Each row comes from the steps of one path. Every step used is in the known rows, and no mark comes twice. Write the path behind each row, first mark first.
In the rows, 128 means zero.
Known rows:
g-u-w-x-d: [121 139 108  95 117  83 141  94 122  90 149 122 222 121 177 143 102 187
 161 164 199 105  62 175  83 156 145 131 124 145 129 115]
s-z-a-w-x-d: [ 86  82 160 134  93 105 199 169 120 177 141 149 201 172 119 147  60 117
 119 123 126  69 111 130  66 122  93 120  89 161 123 104]
x-d: [112 158 143 106 113 164 145 132 134 116 128 129 170 137 137 127  95 131
 127 130 140 103 114 133 126 143 104 121 122 128 145 122]
x-d-b-z: [136 184 116 155  85 165 116  90 133  70  97 159 202 129 186 114  81  98
 121 123 104  99 137 111 124 183  82 171 101 122 175 140]
w-u: [125 100 129 146 137 139 108 160 130 153 150 118 122 127 110 116 143 122
 118 142 163 133 138 117 105 112 114 110 129 145 129 112]
a-z-b: [ 77  93  80 117 109 150  91 141 164 147  68 144 141 128 122 126 142  61
 160 103 106 125 137 109  89 101 170 150 140 108 112 123]
x-d-b-z-u: [115 187  90 193  95 196 146 112 146 119 104 157 189 123 166 132  97 125
 122 127 123  93 142 114 136 197  82 176  97 109 177 139]
r-w: [140 121 104 145 134 124 135 124 108 164 161 139 107 130 125 130 129 147
 128 107 121 118 126 154 113 131  87 119 131 141 109 109]
g-u-w-s-z: [ 87  97  86 112  84  69 133 164  77 139 177 126 196  91 129 154 173 175
 188 141 154 160  88 147  73  75 107 103 161 153 104  88]
u-w-x-d-b-z: [134 156  93 184  79 104 106  81 128  63 121 149 231 118 209 121  69 112
 139 131 134  89  93 142  92 206 106 180  96 137 139 137]
a-w: [127 109 118 154 119 119 154 150 110 141 162 134 137 140 132 138 119 119
 118 111 116 128 136 126 102 126 116 133 114 138 127 132]
s-z-r-w-x-d: [101  76 111 124 106 107 154 132 100 161 148 155 158 149  99 140  71 145
 163 124 135  83  94 153  71 110  71  72 117 168 115  78]
s-z: [100 104 130 127 111 116 121 154 122 145 120 141 138 131  99 128 139 119
 157 115 117 129 139 120 119  94 108 121 137 135 116 110]
b-z-u-w-r: [100  99  61 190 119 137 136 142 106 174 163 111 132 112 132 173 147 124
 158  87 138 141 111 145 105 154 111 138 120 130 117 123]
s-z-r-w-x: [117  46  95 142 118  73 138 128  93 175 148 154 118 143  91 141 105 140
 166 120 123 108 106 147  70  97  92  79 122 170 100  83]
g-u-w-x: [134 109  90 117 131  50 121  89 116 102 149 120 179 113 168 143 138 184
 160 163 185 132  75 166  84 145 167 136 129 144 112 121]
s-z-r: [ 96  67 118 117 120 104 136 143 101 142 126 139 120 123  90 144 126 120
 167 127 112 129 130 108 109  75 112  77 131 148 138 103]
s-z-u-w-x: [ 76  75  77 189 114  91 142 165 128 183 147 133 153 118 100 155 142 156
 174 132 170 115 102 159  93 131 133 131 127 140  84 105]
g-u-w: [124 124  88 105 138  81 125 104 102 104 158 113 160  94 169 150 160 183
 158 148 169 142  99 154 110 123 145 130 143 135 132 118]
x-d-b: [117 177 127 147  85 192 117 121 143  84 105 146 209 114 161 121  83 127
 116 126 120  95 119 118 127 161  74 141 115 127 158 130]
u-w: [117 112 101 146 130 101 119 133 112 124 161 113 137 101 152 142 141 139
 141 123 142 130 106 148 115 132 127 129 135 136 111 122]
x-d-b-z-r: [130 148 103 146  95 152 129  81 112  68 103 153 182 120 180 129  70  99
 134 133  96  96 129  97 115 166  86 130  94 136 194 133]
a-z-u-w: [ 72  90  36 178 122 155 142 175 134 206 144 122 158  97 129 162 147 135
 171 104 151 126 117 135 108 114 153 140 135 113 120 104]
z-s: [146 113 108 139 135 118 164 133 114 149 136 123 107 124 134 135 106 138
 122 143 115 119 119 117 112 117 119 110 125 141 139 129]
d-b: [131 148 111 166  97 155 102 114 137  95 106 145 164 108 153 121 118 122
 118 124 108 121 133 111 128 149  96 148 119 130 144 136]
z-a-w: [122  89 138 145 131 112 187 153 107 178 161 128 129 143 141 151 110 117
  89 116 106 105 135 115 106 123 113 124  97 145 137 126]
x-d-b-z-u-w: [102 170  59 209  99 168 136 117 128 115 135 141 198  97 188 144 107 135
 136 124 138  92 120 132 125 201  81 175 102 117 161 134]
r-w-s-z-a: [100  75 126 143  90 110 181 190  79 231 177 146 137 127  94 151 130 144
 121 108  98 115 112 134  81  81  43  85 131 168  88  70]
g-u-w-r: [109 102  90 104 119 112 113 122 100 123 169 100 172  95 147 171 154 169
 169 107 163 160  79 156  87 114 120 107 143 145 119 108]
d-b-z: [149 157 100 177  98 127  97  84 127  81  99 157 159 119 176 114 115  95
 123 119  89 125 152 102 123 169 104 177 106 122 160 148]
g-u: [136 140 116  88 136 108 132  98 121 106 126 128 148 123 146 137 150 171
 144 151 154 139 121 135 119 118 143 128 136 125 148 124]
w-r: [113 109 127 126 104 161 115 145 124 142 136 114 142 131 105 150 124 116
 139  88 121 144 110 129 105 115 103 105 130 138 115 119]

Write each row's path:
[105  32  96 153 135 115 121 173  87 202 180 138  88 122  71 134 141 133
 153 121 141 122 138 124  73  58  58  53 135 177 121  69]
s-z-r-w-u
[118 104 155 133 109 116 205 145 125 160 148 135 193 169 150 145  53 128
  88 136 137  69  98 140  80 158 112 128  78 152 134 121]
z-a-w-x-d
[142 133 103 153  88 122 125  67 126  63  92 161 202 137 181 121  45 103
 134 148 115  86 105 112  91 183 109 138  84 145 177 135]
w-x-d-b-z-r
[144 140  79 162 101 150 133  77  93 105 135 164 160 122 178 130  73 120
 131 113  91  90 125 121 103 167  44 121  97 148 177 115]
x-d-b-z-r-w
[ 56  67  38 175  99 187 133 191 132 216 155 109 173 100 106 184 140 121
 180  64 146 140  99 134  87 104 129 120 137 123 108  94]
a-z-u-w-r
[121 103 112 165  82 122 169 185  92 156 189 132 164 133 124 143 120 122
 120 114 112 145 115 126  78 114  99 114 123 149 110 117]
a-w-s
[ 77 104 101 164 119 150 151 174 134 195 124 141 126 126  78 149 155 146
 158 121 137 123 145 125 129 107 106 125 132 123 118 107]
s-z-u
[104  98  72 192 135 103 150 139 135 168 153 120 142 113 131 153 130 167
 145 146 178 112  90 166 102 167 154 141 116 133  93 124]
z-u-w-x
[166 120  97 150 133  91 159 102 106 133 129 134 106 136 157 128 105 112
 129 142  94 124 135 110 108 138 124 142 113 132 157 141]
b-z-s
[147 119  86 164 107 117 112  76 105  80 102 153 140 114 170 129 103  96
 132 128  84 122 141  91 118 150 108 136  99 135 178 139]
d-b-z-r
[157 164  95 181  82 132 117  71 126  99 122 174 201 148 184 109  58 119
 123 116 114  79 111 148  86 204  65 171  92 143 139 124]
r-w-x-d-b-z
[ 94 147  74 210  90 168 137 131 149 123 132 137 222 100 163 145  87 164
 132 141 176  81  82 155 104 200  98 154 103 132 125 124]
z-u-w-x-d-b
[126 105  62 201 134  74 144 108 124 154 146 130 136 127 154 147 128 136
 149 141 160 118 108 160 101 186 158 170 104 127 112 135]
b-z-u-w-x
[125 171  88 203  86 166 142  96 156 114  93 162 208 142 167 129  73 127
 124 142 140  82 121 127 113 217 107 182  85 116 159 140]
w-x-d-b-z-u
[135 116 101 156  95 130 151 160  91 178 187 139 133 122 117 138 129 151
 128 112 119 137 104 154  89 117  68 101 141 152  91  95]
r-w-s
[152  85  74 155 108  93 163 124  60 164 184 148 110 129 136 145 118 124
 140 118  92 138 114 132  76 119  77  87 118 158 129  99]
b-z-r-w-s
[140  98 126 152 132  83 185 125  98 165 150 139 125 158 164 143 106  93
  95 112  87 108 150 109 103 145 121 156  83 140 153 136]
b-z-a-w
[ 70 101  98 174  83 153 170 211 114 211 149 140 152 118  68 154 156 149
 158 127 134 140 124 125 105  95  89 105 141 135 100  94]
w-s-z-u
[110 136  80 183 121 110 161 115 131 142 147 132 182 136 163 145  96 141
 150 142 172  88  95 164 104 200 135 164  99 128 126 127]
b-z-u-w-x-d
[154 105  98 134 122  92 160  77  96 129 148 155 142 159 154 133  60 125
 141 131 126  85  98 153  77 166  98 108  94 154 143 108]
b-z-r-w-x-d
[150 108 109 154 128  95 131 108 119 161 149 145 128 148 126 126 104 148
 129 121 138 109 102 167  90 151 110 127 120 148  91 112]
r-w-x
[119  61 139 162 139 123 168 188 110 205 181 118 123 142 122 138 123 110
  80 134 141 109 142 108  83 104 100 107  96 160 138 110]
z-a-w-u
[ 90  68 143 144 112  98 183 181 100 195 152 142 140 146 111 153 120 112
 117 106  96 104 145 110  94  89  94 116 105 154 125 107]
s-z-a-w
[ 73  95 119 117 111 114  91 147 147 131  80 148 116 130  94 123 160  82
 160 113 107 124 145 117 100  97 121 133 144 128  94 122]
s-z-b
[139  93 106 165 142 137 112 157 113 189 183 130 101 128 108 120 142 139
 119 124 155 124 134 143  92 112  75 103 131 156 111  94]
r-w-u
[128 162 130 155  74 161 115 105 156  80  98 153 227 133 163 115  60 129
 117 140 140  88  97 133 103 184  98 149 103 137 140 131]
w-x-d-b
[135  77  85 144 108 117 165 150  67 174 190 133 114 114 110 150 121 152
 137 122 111 137  98 139  77 100  69  57 132 165 109  86]
z-r-w-s
[158  83  66 201 122 126  95 106  90 138 158 153 114 113 149 118 119 110
 120 125 114 121 148 107  80 135  54 109 103 164 162 105]
d-b-z-r-w-u
[145 171 118 165  77 133 111  76 146  65  87 165 222 147 185 108  58 100
 124 137 122  91 114 125 100 201 106 180  91 130 157 142]
w-x-d-b-z
[150  69  93 143 136  85 145 100  99 158 155 143 107 140 119 139  95 149
 137 130 133 109  97 155  81 133 115  84 112 163 111 102]
z-r-w-x
[136 113 142 143 111  89 203 116 116 148 142 148 189 184 174 137  49  98
  95 131 117  72 114 129  77 177 121 154  66 146 151 133]
b-z-a-w-x-d
[123 144 145 119 110 133 142 119 148 111 119 136 190 154 138 123  72 134
 129 146 159  93  91 149 103 161 129 129 110 135 125 124]
w-x-d
[114  58  57 131 127 137 140 136  98 191 145 144 122 123 117 150 108 119
 160  93 107 120 122 124  82  79 117  89 128 140 137  84]
a-z-r-w
[113 107  95 155  93 103 140 171  91 140 187 112 165  94 141 144 140 142
 141 129 140 146  86 147  93 121 107 112 144 148  93 111]
u-w-s
[136 152 139 155  88 124 146  79 143 103  85 160 214 150 192 122  48 102
  92 144 110  66 111 117 103 200 100 171  70 136 163 137]
w-x-d-b-z-a
[115 120  61 194 140 105 148 126 112 159 156 125 119 108 156 152 154 135
 150 125 145 123 130 143 128 167 134 162 116 118 129 132]
b-z-u-w
[ 75  65 120 142  87  83 166 200  82 194 177 122 167  98 118 162 139 133
 140 126 118 124  93 130  83  84  83  96 134 163  90  85]
u-w-s-z-a
[ 90  87 151 117 121 109 155 158 118 181 118 135 131 135 105 144 127 121
 123 125 108 107 138 110 120  90 101 114 119 142 124 104]
s-z-a
[ 50  69  74 177 100 151 130 198 112 203 166 113 147 102  76 182 163 144
 182  78 146 141 106 146  95  97  84 103 141 142  90  91]
s-z-u-w-r
